In the rows, zero is written as 128.
Known rows, with every way that one mark hangs from another:
z_987[z_300 z_653 z_821]: [156 156 125  84 148 117 150  73  66 137 178 145 120 139 123 144 116 150
 111 115 136 109 132 144 111 115 136 142 116 120 135 107 130 127 117  82
 157 128]
z_808[z_407[z_900]]: [127 103 137 137  91 145 100 134 176 122 118 131 132 141 147 101  93 109
 129 127 147  99 110 149 150 154 122 103 118 133 114 157 150 133 168 160
 158 101]
z_803[z_987[z_300 z_653]]: [130 131 102  92 155 139 182  84 132 141 161  99 104 126 128 136 129 125
 130 111 138 105 159 148 138  98 138 152 112 124 135 105 145 143 119  88
 161 157]
z_803[z_987]: [130  94 126 131 153 130 151 118 168 128 102 113 111 121 140  97 122 114
 134 110 138 117 139 106 148 122 149 140 117 117 127 132 130 149 132 104
 185 158]
z_407[z_960]: [150 126 150 139 123 114 119 106 119 135 104 186 118 162 144 112 133 134
 134 131 129 101 110 107 133 146 147 118 125 111 139 168 133 137 147 163
 149 150]
z_407[z_900]: [130 112 132 129 125 122 124 102 145 139 134 128 120 112 147 108  98 131
 135 129 136 117 120 118 152 154 135 113 121 141 113 152 133 124 165 144
 168  99]
z_821[z_987[z_300[z_653 z_808] z_803]]: [128 166 113 174 171 108 130 126 133 159 164  62 133  91 121 145 140 128
 123  76  94 155 132  73 100 102  99 152 112 108 131 133 113 118 125 113
 133  97]
z_946[z_316[z_987[z_803]] z_845]: [151 163 125 139 138 169 143 150 111 116 162 117 116 137 115 193 160 134
 121 189 158 179 125  94 121 105 150 111 132 176 106 121 140 114 113 103
 152 153]
z_821[z_987[z_300]]: [130 101 122 176 151 107 128  74 124 165 139 147 110 110 111 133 124 125
 122  90 141 120 123 124 121 122 109 130 110 109 147 141 156 148 139 115
 153 144]
z_300[z_900]: [113 119 127 137 150 133 146 138 160 125 102 150 117 120 150 104 124 122
 148 134 117 172 132 115 140 145 141 129 123 116 135 143 114 123 166  98
 163 133]
z_803[z_987[z_300[z_808] z_653]]: [128 136  99  86 129 115 187 102 147 165 159  68 111 128 133 145 130 133
 133 104 123 102 145 115 126  87 129 154 109 120 138 101 127 138  98 111
 135 132]
z_808[z_407]: [134 102 144 144  99 149 110 149 171 118 105 156 131 145 132 107 108 101
 118 113 136 112 107 135 130 149 126 112 119 103 133 160 144 148 161 125
 149 128]
z_316[z_987[z_300[z_900[z_407]]]]: [ 85 126 125 106 110 133 158 127 163 127 128 150 126 104 134 164 133 124
 146 138 127 160 141 182 120 113 147 143 126  99 149 106 153 131 122  89
 124 143]
z_946[z_845[z_316[z_987]]]: [145  99 148 142  97 152 113 138 124 128 117 149 131 156 134 147 140 119
 134 172 160 111 121 127 123 146 146  92 154 184 132 119 141 113 113  72
 134 145]
z_845[z_316[z_987[z_300 z_803 z_821]]]: [155 142 122  79 140 156 111 113  42 103 192 123 130 164 148 154 135 136
 111 141 187 101 135 189 103 130 135 135 137 148 138  88 154  90 103  36
 158 101]
z_316[z_987[z_300[z_900]]]: [106 125 118 104 142 154 165 129 145 106 131 145 122 139 150 159 135 113
 145 137 141 177 142 169 135 119 138 125 127 131 159 122 148 109 141  71
 150 117]
z_407[z_900 z_960[z_845] z_987]: [163 128 148 133 114 107 117  80 108 119 118 145 139 161 154 115 118 160
 144 163 147  60 110 113 157 162 123 100 146 202 117 159 167 129 149 215
 109 132]
z_300[z_653 z_900[z_407[z_960]]]: [ 94 153 151 161 139 109 110 152 172 119  65 154 135 125 149  92 153 132
 160 141  71 150 145 104 124 129 158 148 130  87 132 146 103 134 136 159
 141 174]
z_316[z_987[z_653 z_803]]: [170 200 124  95 112 175 168 120  94 134 221 125 129  86 135 181 115 118
 123 135 131 179 132 144 125 130 130 130 125 152 116 110 128 110 141  57
  97 135]
z_316[z_987[z_300[z_808 z_900]]]: [101 133 115 101 119 131 168 149 158 130 128 116 129 135 157 168 136 121
 149 131 124 173 127 137 123 112 128 128 124 130 161 120 133 102 121  95
 127  93]
z_960[z_845]: [156 101 138 122 131 126 167 113 115 125 107 138 137 132 124 123 110 134
 129 121 130 113 129 118 122 147 123 124 137 143 116 138 132 148 149  84
 158 134]
z_407[z_960[z_300[z_808] z_653]]: [111 172 132  59  91  99 140 179  63 159  73 164 124 157 127 114 154 140
 144 101 109  84 116  63 119 129 129 110 124 128 154 108 110 139 115 168
 115  82]
z_821[z_987]: [145 107 138 202 140 109 112  94 139 169 122 156 116  93 117 112 116 115
 127  97 127 134 115  97 129 140 113 122 113 119 131 150 133 149 150 119
 145 163]
z_300[z_407 z_653 z_900]: [ 66 125 131 184 198 136 117 192 192 112  57  93 144 124 158  93 130 105
 142 119  55 225 142  77 134 149 144 140 139 100 102 144  67 123 155  95
 159 125]
z_653[z_808[z_407[z_987[z_300 z_821]]]]: [144  93 132 131 124 120  82  97 147  83 148 154 137 136 103 120  97 126
  93 132 160  73 104 173 131 118 132 127 128 100 153 138 154 127  96 190
 111 105]
z_316[z_987[z_300 z_803]]: [142 156 117  83 136 162 168 115 107 111 192 125 123 118 136 184 128 123
 117 120 158 153 128 159 119 119 134 133 126 124 137 121 157 112 137  64
 135  99]
z_960[z_300]: [110 124 118  94 145 136 165 128 100 141 114 166 114 118 122 120 113 124
 116  96 119 111 129 102 122 142 145 108 124 112 140 130 115 144 136 107
 140  92]
z_803[z_987[z_300 z_653[z_808]]]: [133 102  90 104 152 128 171  66 151 133 175  99 107  90 102 138 112 119
 125 124 136 104 171 182 145  84 141 163 114 108 131  99 124 134  89 125
 136 153]
z_407[z_987[z_653]]: [149 164 133 128 132 135 135  93 126 141 175 145 122  90 125 132 108 133
 119 133 115 141 111  91 140 150 126 117 128 150 132 147 140 135 150 134
  81 153]
z_653[z_808]: [140  88 124 146 131 116 128  99 159 123 133 152 121  79 105 116  95 116
 118 128 120 136 128 139 137 133 143 133 126  92 125 152 106 130 127 148
 136 120]
z_407[z_900 z_987[z_803 z_821[z_316]]]: [157 152 141 137 124 124  91 108  93 135 213  96 119 117 132 117 134 179
 117 135 160 128 110 118 139 163 111 125 128 188 106 122 142  91 173 177
  92 114]
z_900[z_407[z_960 z_987[z_300[z_653]]]]: [103 155 150 144 145  96  98 102 149 115 113 147 133 129 124 123 148 150
 125 122  92  91 119  98 118 122 152 138 134  96 151 162 159 146 117 205
  99 155]
z_316[z_987[z_300 z_653 z_803 z_821]]: [178 204 120  60 136 156 166  91  42 118 236 123 129 118 133 194 122 139
 109 131 157 147 136 173 107 104 134 146 121 145 131  82 138 101 107  43
 130 114]
z_960[z_300[z_407 z_808] z_653]: [ 65 143 121  81 122 103 142 217 107 174  63 108 138 128 117 118 127 125
 127  76  79 145 114  48 113 143 126 119 134 108 116  88  81 151 115 116
 108  58]
z_407[z_987[z_300 z_653]]: [135 158 118 105 142 133 150  73 115 135 191 138 114 110 119 154 119 143
 113 123 127 124 119 119 132 132 126 124 125 141 147 137 162 134 142 127
  88 132]
z_653[z_808[z_407]]: [139  78 131 157  99 139 102 134 191 110 120 156 133 108 105 108  92  93
 112 129 133 112 119 170 137 135 129 122 122  84 129 157 123 138 129 165
 126 124]
z_987[z_300 z_653[z_808] z_821]: [160 131 113  99 145 109 140  54  87 127 193 143 123 100  98 147  99 141
 104 131 135 109 144 180 117 100 140 152 118 102 134 103 109 118  88 122
 139 122]
z_987[z_300 z_653 z_803]: [148 183 105  75 147 149 180  89  84 143 222 117 110 106 122 171 124 143
 116 118 136 142 139 146 113 117 128 150 117 116 123 113 136 120 149  74
 126 113]
z_960[z_653[z_808] z_845 z_900]: [141  86 115  92 110 118 132 150  70 100  60 122 138  76  92  88 129 128
 136 134 143 137 146 148 139 117  90 133 146 143  96 114  96 150 125  87
 108 134]
z_300[z_407[z_987] z_653 z_808]: [ 87 142 144 186 168 103  92 182 199 132  88  68 156 111 142 111 117 122
 115 104  48 180  94  15 124 153 130 124 144 114 108 165  83 131 127 170
  88  99]
z_987[z_300[z_808] z_821]: [142 127 131  95 137  84 139 107 105 141 136 123 129 154 131 134 119 154
 113 102 131  94 106 102 101 113 137 140 117  98 146 126 120 123 104 121
 170  80]
z_300[z_653 z_808[z_407] z_900]: [ 94 135 133 160 124 140 113 218 216 103  68  90 151 140 157  92 133  96
 149 117  76 171 125  93 125 131 121 128 122 106 138 153  91 117 146 133
 144 103]
z_803[z_987[z_300 z_653 z_821]]: [152 140 114  81 162 123 165  73  95 132 160 103 112 145 131 126 126 139
 121 113 153  92 154 146 129  90 144 158 111 127 134  86 133 135  95  81
 184 159]
z_300[z_653 z_808[z_407[z_960]] z_900]: [106 146 146 165 110 130  97 206 195 105  52 124 149 186 171  92 154 107
 158 136  81 137 120  92 127 129 126 123 125 108 148 166  99 114 137 186
 135 124]

Rows:
[179 169 142 101 133 149 132 127  78 105 178 138 136 119 144 152 114 127
 112 132 154 158 117 134 119 128 144 134 127 137 121 110 121 103 122  61
 153 113]  z_316[z_987[z_803 z_821]]
[138 127 135 158 133 153 133 141 129 123 118 139 118 145 112 177 152 125
 124 185 148 163 122  92 129 110 152  95 133 177 121 135 145 130 107 121
 164 168]  z_946[z_316[z_987] z_845]
[101  96 129 134 115  98  69 172  98 126  30 150 130 119 119  78 145 128
 131 140 118 146 121 120 147 127 117 131 145  89  90 133  75 145 114 164
  82 147]  z_300[z_407[z_960[z_653[z_808] z_900]]]
[104 113 114 125 198 137 152 127 170  98 100  69 121 134 137 103 140 110
 132  89 111 120 163 112 138  98 149 153 119 109 135 134 130 140 123  93
 207 134]  z_803[z_987[z_300[z_653]]]
[132  85 129 123 148 111 144 106 112 139 139  95 104 171 118 110 165 155
 122  95 164  94 148 154 124 108 128 154 115 127 142  99 144 130 129 116
 171 165]  z_803[z_987[z_300 z_821[z_316]]]
[ 61 106 112 133 152 100 149 165 185 156  88  94 130 152 150 137 128 135
 138 117  92 178 120  98 115 127 133 145 130  84 126 124  97 122 130 121
 130  85]  z_987[z_300[z_407 z_808 z_900]]
[103 116 108 145 178 118  94  87 176  89 159  82 134  76 118 118  97 128
 121 134 109 121 140 136 158 126 133 126 133 145 128 159 135 105 122 209
 122  71]  z_407[z_900 z_987[z_300[z_653[z_808]]]]
[107 134 103  90 145 180 136 148 100 104 174 114 121 148 162 154 153 120
 145 159 168 157 157 200 120 135 127 135 138 153 146  95 152  83 136  35
 136 103]  z_845[z_316[z_987[z_300[z_900] z_803]]]
[172  78 144 153  81 123 114 115 144 102  91 174 149 170 111 116 114 115
 127 151 144  63 126 186 132 133 120 119 139 121 128 152 136 145 113 199
 113 148]  z_653[z_808[z_407[z_960[z_845]]]]
[120 111 142 108 114 105 110 185  51 127   4 134 145 172 135  86 161 144
 142 131 129 127 120 101 130 140  98 121 157 141  80 122 100 164 137 104
 105 163]  z_300[z_407[z_960[z_653 z_845 z_900]]]
[ 98 145 146 121  90  79  83 181 132 172  68 104 142 165 158 105 132 142
 156 129 102 112 100  69 145 152 124 118 132 137  96 123 104 130 135 205
 124  83]  z_300[z_407[z_900 z_960[z_653]] z_808]
[153 200 105 117 145 186 147 130  79 129 223 109 114 105 121 191 141 121
 116 168 139 194 143 136 124 113 128 128 117 165 110 113 141 112 120  85
 120 166]  z_946[z_316[z_987[z_653 z_803]]]
[173 176 139 135 132 148 133 115  67 129 162 139 124 153 108 185 148 142
 116 195 149 154 128 104 117  95 151 106 129 194 114  96 126 118  75 100
 158 190]  z_946[z_316[z_987[z_653 z_821]] z_845]
[111 112 142 147 121  97  79 159 129 133  69 155 135 135 113 104 129 118
 135 131 101 134 121 121 142 141 141 138 139  94 110 124  91 141 113 187
 117 129]  z_300[z_407[z_960[z_653[z_808]]]]
[ 87 153 117 121 151 141 156 175 171 104 111  81 145 125 159 153 145 109
 152 121  86 194 146 117 121 105 128 134 128 130 155 129 108  96 116  89
 143  86]  z_316[z_987[z_300[z_653 z_808 z_900]]]
[137 158 108 110 154 165 158 128  99 112 179 108 110 156 108 214 167 142
 115 180 170 165 134 120 114  87 149 118 130 166 121 114 162 111 104  96
 159 130]  z_946[z_316[z_987[z_300 z_803]] z_845]
[109  86 105 126 166 145 135 140  86  99  97 109 149 114 103  94 119 114
 120 122 102  80 181 157 112 140 124 120 159 153 120 103  87 123  83 100
 131  99]  z_960[z_300[z_653[z_808]] z_845[z_316]]
[150  97 139 155 103 118  50 100 163  92 143 135 144 112 124  91  72 123
 109 157 160  77 102 163 159 144 129 110 129 143 119 144 139 115 113 230
 114  97]  z_653[z_808[z_407[z_900 z_987[z_821]]]]
[151 130 163 138  93  89 124  90 124 134 103 176 141 135 121 125 127 162
 134 148 123  66 108 110 119 147 134 125 148 139 127 143 164 164 123 195
  76 185]  z_900[z_407[z_960[z_845] z_987]]
[130  77 124 152  91 135  90 119 198 113 133 130 133 104 122 104  76 102
 125 145 145  98 123 184 157 141 125 114 120 116 111 152 133 123 136 201
 135  95]  z_653[z_808[z_407[z_900]]]
[153 121 126 154  80 151 144 113 127 154 212 133 123  71  89 169 129 119
 122 137 120 177 148 194 134 133 107 126 127 154 129 113 117 105 128 134
  40 177]  z_821[z_316[z_987[z_653[z_808]]]]
[157  98 147 156 112 123  64 116 161  84 133 161 142 117 109  98  87 115
  98 142 148  95  96 148 138 136 134 120 131 112 138 148 130 127 103 196
 105 122]  z_653[z_808[z_407[z_987[z_821]]]]
[162 163 126 195 110 136 140 101  89 208 232 110 106  74  94 149 156 144
 123 100 129 175 140 129 114 140  75 142 110 154 111 107 128 122 175 109
  60 195]  z_821[z_316 z_987[z_653 z_803]]
[103 120 112 121 177 114 157 144 185 121  99  41 128 131 140 113 143 118
 136  84  97 120 148  80 126  90 137 156 117 105 140 131 111 132 102 118
 185 108]  z_803[z_987[z_300[z_653 z_808]]]
[164 168 154 123  83  98 142  75  99 155 146 168 139 120 113 143 128 164
 134 157 113  72 118 119 117 140 128 129 145 154 120 124 158 161 118 180
  44 205]  z_900[z_407[z_960[z_845] z_987[z_653]]]
[122 165 116 110 191 147 150 133 123  98 162  87 127 113 132 138 135 127
 118  97 109 157 144 112 113 117 136 151 123 103 125 141 123 117 150  79
 172  84]  z_987[z_300[z_653] z_803]
[156 112 148 123 118 144  83 126  75 114 132 153 137 158 152 117 121 118
 120 146 164 104 123 162 118 154 138 113 141 159 138 111 135 107 105  60
 158 139]  z_845[z_316[z_987[z_821]]]
[ 78  88 128 204 110  91 128 108 158 200 138 133 103  95  95 131 171 150
 148 101 122 158 148 168 107 125  92 154 111 102 146 103 152 142 154 142
  88 202]  z_821[z_316 z_987[z_300[z_900[z_407]]]]
[ 90  68 132 231 141  98 111 116 142 203 133 113 114 137  96 137 154 139
 113  73 120 159 123 131 112 145  85 133 121 108 119 125 139 146 157 141
  92 172]  z_821[z_316 z_987[z_300[z_407]]]
[161  62 129 139  76 125 106 129 110  94  51 168 143 154 120  92 130 124
 122 155 161  71 124 186 134 119  96 113 146 118 108 161 118 147 113 179
  83 166]  z_653[z_808[z_407[z_960[z_845 z_900]]]]
[121 127 149 116 109  99 105 156  90 140  56 114 152 179 145 104 128 144
 157 140 124  99 125 113 147 159 116 119 150 176  81 106 126 147 143 161
 148 117]  z_300[z_407[z_900 z_960[z_653 z_845]]]
[ 77 112 127 157 142 104 132 184 196 161  72 101 135 130 157 115 120 125
 144 126  80 197 111  72 123 146 135 136 132  94 110 132  75 124 137 127
 124 104]  z_300[z_407 z_808 z_900]
[154 135 138 125 105 169 126 145 102 125 158 126 129 143 136 163 146 127
 131 178 170 129 125 128 115 140 147 106 151 182 116 105 135 100 120  53
 122 128]  z_946[z_845[z_316[z_987[z_803]]]]
[111 136 134 112  90 140  95 126 123 124 108 180 126 178 151 105 115 130
 124 138 152  38 100 122 156 158 132  75 130 161 145 153 169 132 138 252
  84  88]  z_808[z_407[z_900 z_960[z_300] z_987]]
[116 163 109  92 132 164 182 114 119 125 172 138 121 123 145 179 135 115
 146 145 130 181 153 182 132 113 130 131 123 147 151 103 143 108 132  61
 118 137]  z_316[z_987[z_300[z_900] z_653]]
[142  73 128 148  78 127  78 133 136 104  65 185 126 138 126  82 130 115
 119 150 157  86 111 171 144 120 116 113 130  83 122 180 111 139 122 201
  83 157]  z_653[z_808[z_407[z_960[z_900]]]]
[126 112 140 133  89 138  69 171 172  89 111 143 141  95  96  98 109  96
 122 132 137 125 106 139 154 142 112 117 131 128 142 136 146 144 133 182
  85 115]  z_960[z_653[z_808[z_407[z_987]]]]
[109 106 133 224 161 116 112 118 133 163 143  98 117 116  95 123 170 131
 124  66 103 156 147 121 114 128  83 134 114 130 142 143 138 132 162 128
 123 164]  z_821[z_316 z_987[z_300[z_653]]]
[ 99 124 132 102 141  94 138 106 127 128 113 155 123 127 129 120 128 155
 135 129 129 126 137 155 105 110 154 161 120  76 142  98 130 133 113 102
 170 135]  z_987[z_300[z_900[z_407]] z_821]
[101 136 126  62  73 146 105 205  43 114  22 191 122 174 130  74 168 120
 131 110 153  76 117 126 134 126 103  92 130 121 136 126 125 159 135 140
  96 124]  z_808[z_407[z_960[z_300 z_653 z_900]]]
[120 148 122  47 102 110 187 186  60 147  79 111 144 133 108 125 133 138
 141  90 108  98 135  75 107 131 106 118 137 159 132  81 108 152 117  91
 125  68]  z_960[z_300[z_808] z_653 z_845]
[146 190 102  70 123 126 184 109 101 168 220  89 118 108 125 180 126 151
 119 112 120 138 125 114 100 108 118 152 114 113 127 111 121 114 128  96
 103  84]  z_987[z_300[z_808] z_653 z_803]
[140 115 150 142  79 132  84 123 153 124 105 165 130 185 162 100 113 121
 139 146 155  60 104 151 153 153 128  98 120 134 124 169 159 131 158 214
 147 122]  z_808[z_407[z_900 z_960]]
[ 97 113 128 188 152 154  78 174 231  59  95 116 150  95 128  85 113  87
 133 149  92 175 132 134 154 136 128 127 135 119 140 164 108 114 135 187
  98 125]  z_300[z_653[z_808[z_407[z_987]]] z_900]
